Known rows, with every way that one mark hangs from another
D[Q[E]]: [ -7.4 -18.8  13.2   1.8  35.9  -8.8  28.1 -12.1 -22.6   3.9  10.1  15.5
  36.6 -48.3  -4.4  13.2   1.4  -1.5  18.3  -1.9 -47.8 -12.1 -18.0]
E[A[V] Q[D]]: [ -7.8 -11.9  10.3  -5.8  -2.4 -25.8  25.0 -28.9 -17.0 -15.7 -19.6  28.8
   5.9 -28.2   3.6  10.3 -28.5  11.0  24.0 -16.1 -54.2 -23.0   0.5]
Q[D[N[V]]]: [-39.5   2.9 -16.3   2.6  32.1  -4.1 -18.1 -12.4  14.1  11.4  10.3  17.9
  -7.1  34.5 -19.2  21.8 -15.7   3.5  -2.2   9.6 -43.3  -5.0   0.5]
A[E]: [-19.7   1.2 -24.1  -0.6  18.4 -16.2 -12.8 -12.4 -41.6  -9.9   1.0  16.9
  48.2 -21.5  -2.5  35.6 -42.7   3.8  11.4  15.7 -52.2 -12.7  -5.5]
V[A[E]]: [ -5.2   6.0 -56.9  -0.7   6.0 -18.1  -8.8  -9.0 -38.1   0.0   5.7  15.3
  52.3 -18.2 -10.3  37.6 -49.3   5.9  35.3  11.2 -46.2 -15.6   5.8]
Q[D E[A[V]]]: [  1.3 -18.6   4.7   4.3  -1.7 -19.6  30.6 -19.4 -15.6   6.4 -13.7  18.6
  27.9 -46.0   5.8   6.5 -22.0   1.8  18.0 -15.8 -49.2 -22.7 -12.1]
A[E[Q[D[N]]] V]: [-32.6   1.2 -13.7  -7.4  21.0 -12.8  -9.0 -26.1  12.7 -32.2 -21.2  27.9
  19.9   4.2 -15.7  30.9 -47.1  17.3  -9.9  24.2 -53.9 -21.5   7.1]
Q[D[N[E]]]: [-29.0   7.9 -36.6   8.2  24.2  -0.8  -8.8  -4.3  21.9   4.0   4.5  22.5
  21.3   0.5 -13.0  25.2 -25.5  -0.1   2.1   6.5 -49.0 -11.4  -2.7]
E[A[V] Q[D[N]]]: [-21.6  -9.9   1.1  -2.7   8.8 -18.4   4.0 -30.0   3.6 -13.4 -13.8  34.4
  10.9  -0.3  -3.1  19.1 -30.7  17.0  23.6  -6.6 -52.4 -18.9   0.0]
E[A[V]]: [-18.7 -12.3  12.0   4.0   3.8 -33.9  -1.7 -22.0 -47.9   9.0  -5.3  22.7
  40.6  -9.1   3.7  27.5 -44.9   3.7  46.4 -10.5 -45.3 -18.3  -9.9]
A[E V]: [-32.6  -3.2  -1.9  -0.6  15.3 -28.3 -16.1 -19.7 -40.3  -9.7 -12.8  16.1
  51.2  -5.5  -9.4  40.7 -62.4   4.9  12.2  19.5 -47.2 -20.3  -3.8]
D[N]: [-32.1   2.0 -16.5   4.1  34.6 -10.8 -15.1  -8.4 -18.3   6.4  19.9  21.1
  35.0  21.9  -3.1  33.5 -34.0   5.6  24.8  12.0 -45.7  -6.3 -16.9]
E[A[V] Q]: [-15.4 -15.5  14.4  -2.3   3.6 -39.1  17.5 -27.7 -40.4  -6.0 -16.0  27.3
  27.7 -14.5   3.6  21.5 -40.2  11.1  42.5 -12.7 -50.1 -17.9   4.5]
N[V[A[E[Q[D]]]]]: [ -9.5   5.9 -51.4  -9.1   3.6 -16.4   9.4 -17.5   4.9  -9.6 -13.9  17.3
  -2.1  -8.7 -24.5  18.0 -28.8  11.3   3.7   5.0 -48.6 -14.4  36.9]
D[N Q]: [-34.7  -7.9   8.1   0.3  49.1  -4.6 -21.0 -17.0 -10.9  -1.5  22.7  24.9
  30.1   1.8 -12.4  31.0 -11.8   5.1  26.5  11.9 -45.8  -7.1 -21.0]
N[D[Q[E[A[V]]]]]: [ -7.6 -31.3  40.8   3.8   4.9 -22.4  12.1 -16.6  -1.0   6.9 -11.2  23.2
  31.2 -51.3   2.6   6.9 -18.9   3.5  19.6 -21.0 -36.8 -21.7   0.1]
V[A]: [ -5.8   6.0 -37.5   2.1  12.4 -18.5  11.3  -4.2 -33.6  14.6  19.8  14.0
  34.8  -5.5  -5.5  27.4 -38.2   1.9  47.1  -1.6 -42.3 -13.6  -5.3]
D[Q]: [-20.7 -11.9  18.4  -1.2  40.1 -11.3  -0.3 -15.8 -34.2  -2.5  18.0  19.9
  23.4 -24.3  -5.7  23.7  -8.4   0.1  27.8   2.6 -46.6 -11.6 -21.5]
B[E[A Q]]: [ -5.4  -1.1 -25.6 -15.3  -5.4 -29.6  24.0 -25.0 -59.0 -14.6  -6.2  29.3
   8.9 -47.4  22.3  17.6 -19.2  16.1  51.6 -18.0 -53.5  -3.9  -4.7]
V[A[E[Q]]]: [ -1.7   5.3 -56.0  -7.7   7.0 -22.7  11.9 -15.3 -27.4 -15.8  -5.1  20.5
  40.2 -24.3  -9.7  30.8 -43.8  13.5  31.1   8.9 -51.9 -16.7  19.3]
B[E]: [-21.0   8.1 -24.6  -9.4  12.5 -19.2   9.8 -10.9 -53.5  -3.9   6.6  17.1
  15.9 -22.1  14.2  27.3 -30.8   4.8  35.8   4.1 -44.8  -3.3 -21.4]
D[N[V] Q[E]]: [-35.6 -17.7   4.5   4.6  51.1  -9.8  -1.4 -15.7  11.3  20.4  12.0  15.7
  17.4   1.1 -26.9  18.4   5.4   1.7   6.9   5.0 -40.2  -2.2  -1.3]

Rows
[-38.2  -6.2 -33.7   6.4  16.0 -30.6  -8.9 -18.1   9.1  15.8  -7.8  30.5
  12.9  17.1 -22.7  23.4 -23.2   7.8  27.1 -16.7 -47.6  -1.9  39.6]
D[N[E[A Q] V]]
[-11.5 -16.1   9.0   6.3   7.8 -15.5 -15.3  -6.1   1.2   7.5  -0.4  29.6
  21.5 -49.3  -2.8  13.4 -14.8  -0.7  26.2 -24.0 -39.5 -15.3  16.1]
N[D[Q] E[A]]
[-28.2  -5.1  -1.7  -6.6  14.3 -33.6   4.1 -24.6 -30.9 -25.4 -23.8  21.4
  40.0 -11.2 -10.4  35.9 -58.7  12.5   7.5  16.2 -51.8 -20.9  12.2]
A[E[Q] V]
[-23.5  -8.8 -11.6   6.0  -5.8 -33.5   4.5  -7.0  16.0  13.5 -16.2  26.2
  -4.8 -10.8  -9.6   7.9 -27.6   4.9  10.5 -28.3 -40.9  -7.6  54.6]
N[D E[A Q] V]
[-17.5   2.7 -53.9  -5.8   9.2 -29.2   2.0 -16.8 -15.4  -1.0  -9.4  16.0
  17.1   2.2 -25.2  28.7 -38.6  11.6  20.9   6.0 -46.5 -10.7  39.5]
N[V[A[E[Q]]]]
[-16.5  -4.5  -2.9 -14.8  -9.7 -42.1  22.3 -31.2 -56.5 -14.9 -22.2  29.6
  11.1 -30.9  15.4  22.2 -38.5  16.0  53.5 -14.0 -48.0 -11.0  -2.8]
B[E[A[V] Q]]
[-28.3   3.7 -20.4   0.2  16.2 -18.5  21.8 -10.8  22.4   3.5 -16.2  18.4
 -17.6  -3.3 -21.8   8.9 -14.8  -0.3 -10.0  -7.5 -50.7  -9.7  34.5]
N[E[Q[D]] V]
[-15.9  -6.5 -23.1   2.1   0.4 -24.2  18.7 -18.0   9.4   5.5 -19.4  25.7
 -12.4 -22.8 -13.6   5.3  -8.1   3.2  11.0 -25.5 -53.0  -9.9  37.4]
N[E[A Q[D]] V]
[-51.4   3.6 -27.5   5.0  32.7 -25.6  -2.4 -11.2  20.2  12.8  -5.8  22.8
   7.6  34.9 -30.1  26.9 -29.6   5.2   5.5   2.7 -45.1  -1.3  35.1]
D[N[E[Q] V]]
[ -8.9  10.6 -22.5 -18.6   5.3 -11.3  35.8 -18.0 -25.5 -28.3  -6.2  23.9
 -18.3 -38.0  15.0  11.4 -13.9  13.2  15.0   0.1 -52.7  -7.2 -10.9]
B[E[Q[D]]]
[-43.3 -15.0  -8.7   9.6  31.6 -19.3 -36.2 -21.4   6.9  24.8   1.5  28.5
  16.9   2.3 -28.6  27.8  -1.9   0.6  32.6 -12.5 -41.8  -1.1  21.4]
D[N[E[A] V] Q]
[-14.6   4.9 -42.0  -5.2  -2.9 -25.6  -4.7  -5.1  12.3  -1.8 -11.8  17.8
   5.1   0.2 -20.9  20.7 -48.1  12.8   2.4   1.9 -37.5 -13.2  54.2]
N[D V[A[E[Q]]]]
[-18.9  -2.5  -2.3  -9.4   9.5 -19.4  11.5 -26.7  -9.0 -34.2 -27.3  22.8
  18.6 -19.5  -9.1  24.0 -46.2  11.8 -10.8  15.8 -54.7 -25.3   9.0]
A[E[Q[D]] V]
[ -8.6 -31.5  30.3   3.6  18.4 -26.2  17.0 -26.3 -30.6   9.5  -8.0  22.0
  43.1 -50.1  -3.6  13.8 -12.1   2.9  36.7 -16.1 -45.4 -19.5 -15.2]
D[Q[E[A[V]]]]
[ -7.3 -21.5   3.3   7.4   2.0 -31.7  22.7 -19.9 -38.9  14.9 -11.9  17.8
  49.5 -36.2   4.7  17.5 -33.4   2.1  35.1 -15.9 -46.3 -19.4 -11.3]
Q[E[A[V]]]
[  7.8   7.2 -55.2 -10.6   0.8  -8.0  18.6 -15.3  -5.3 -23.3  -9.5  20.8
  19.3 -36.8 -10.1  20.4 -32.8  12.8  12.5   6.2 -54.8 -19.7  16.6]
V[A[E[Q[D]]]]
[-28.1  -4.3 -21.0   6.6  30.0  -1.9   9.5  -9.9  26.9  18.9   5.6  12.9
   2.9   6.4 -17.7  10.3  -5.6   2.0 -14.1   4.0 -44.4  -5.7   0.8]
Q[D[N[V]] E]
[-22.5 -11.7  -5.0   2.7  -0.8 -43.4  16.8 -21.3 -22.0   1.3 -26.3  28.5
  34.2 -19.7  -6.4  23.4 -44.5   5.9  37.1 -17.6 -50.4 -19.0  20.3]
N[E[A[V] Q]]
[-55.2  -6.3  -5.1   8.0  47.1 -14.3 -30.7 -12.0  17.6  21.5   8.1  21.6
  10.8  21.2 -36.7  30.8 -10.8  -2.7  12.8   4.6 -38.6  -1.0  16.9]
D[N[E V] Q]
[-23.9 -19.7  31.1   7.3   3.6 -27.6 -18.8 -12.5   3.7   9.0 -15.4  28.5
  24.4 -32.0 -10.1  18.8 -35.1  -0.2  25.6 -20.4 -34.2 -22.4  18.3]
N[D[Q] E[A[V]]]
[ -4.6 -18.7  24.6   2.1  25.0  -5.4  18.2  -2.2   6.6   3.1   9.3  16.5
  22.8 -47.2   1.6   5.0  -7.3   0.8   0.0  -6.9 -37.8 -14.8  -5.8]
N[D[Q[E]]]
[-20.4  -6.2 -17.2  -2.5  13.9 -14.7 -31.5  -8.2   8.1   8.4   1.6  16.1
  10.0  -9.4 -27.2  24.0 -30.6   4.8   9.2   4.0 -30.9 -12.5  37.1]
N[D[Q] V[A[E]]]
[ -7.2  -7.5 -13.1   4.1  -8.8 -27.3  12.9  -4.5   3.0  -1.5 -11.5  30.5
  17.4 -32.5   6.8  11.3 -32.4   7.1  18.7 -25.4 -46.1 -14.0  34.5]
N[D E[A Q]]
[-18.6   4.8 -41.2   0.8   0.4 -21.2 -25.2  -1.8   2.5  13.2  -0.3  12.4
  17.1   8.1 -19.7  27.5 -52.8   5.6   7.6   5.0 -32.3 -12.9  40.3]
N[D V[A[E]]]
[-36.2  -2.0 -37.9  -1.1  35.3 -12.5 -44.0 -20.2   1.9   9.5   8.8  20.4
  26.5  13.3 -40.3  40.5 -23.4   8.3  25.7  16.8 -38.3  -6.4  19.8]
D[N[V[A[E]]] Q]
[-15.5 -14.1 -23.7   8.1  13.9  -7.4   3.9 -18.0  14.7  21.2   0.9  20.0
  10.3  -9.8  -8.2   7.8   1.1   4.0   6.5 -14.1 -47.3  -6.0   3.4]
Q[D[N[V]] E[A]]
[-54.3   5.1 -30.2  12.1  32.5 -20.1 -25.4  -4.7  13.2  28.8   3.9  17.1
  19.1  41.1 -29.7  33.5 -32.1  -2.0   9.6   5.6 -40.7  -1.4  20.3]
D[N[E V]]
[ -8.1 -14.4  -6.4   3.0  18.5 -14.2  13.6  -0.2  20.0  29.2   8.6  10.4
   2.1 -22.9 -22.4   3.9  -8.7  -0.2  11.6 -13.6 -28.3 -10.9  23.1]
N[D[Q[E]] V[A]]
[  3.7 -29.2   9.6   3.9  21.5 -14.3  22.1 -20.2 -32.3   8.0   5.4  22.2
  40.7 -67.4   3.1  10.1   7.7   1.9  36.0 -20.8 -50.5 -11.5 -17.5]
D[Q[E[A]]]
[-29.9  13.9 -65.1   8.2  16.3  -8.5 -15.1  -1.9  37.8  30.4   2.7  16.5
  -0.1  26.8 -35.8  23.9 -27.2  -1.1  15.6  -0.9 -37.9  -8.6  28.0]
Q[D[N[E V[A]]]]
[-19.7  -4.7  -5.7  -8.3  -8.1 -35.7  -0.7 -27.3 -65.6   0.6 -11.8  24.3
  21.5 -28.0  15.7  28.7 -43.3   9.2  57.5  -9.8 -42.1 -10.8 -16.7]
B[E[A[V]]]
[  5.0  -9.1 -11.2  -5.0   1.7 -14.4  26.7 -22.8 -21.2 -17.4  -3.1  29.9
   4.3 -40.8  13.3   5.7  -8.3  10.8  23.1 -19.7 -58.9 -15.1   0.1]
E[A Q[D]]
[ 14.1 -15.8 -17.9   4.9   0.8  -8.5  32.5 -14.1 -15.1   5.3   0.0  19.7
  26.8 -61.5  13.3   1.6  -0.9   1.4  16.6 -20.4 -54.7 -15.9 -14.1]
Q[D E[A]]
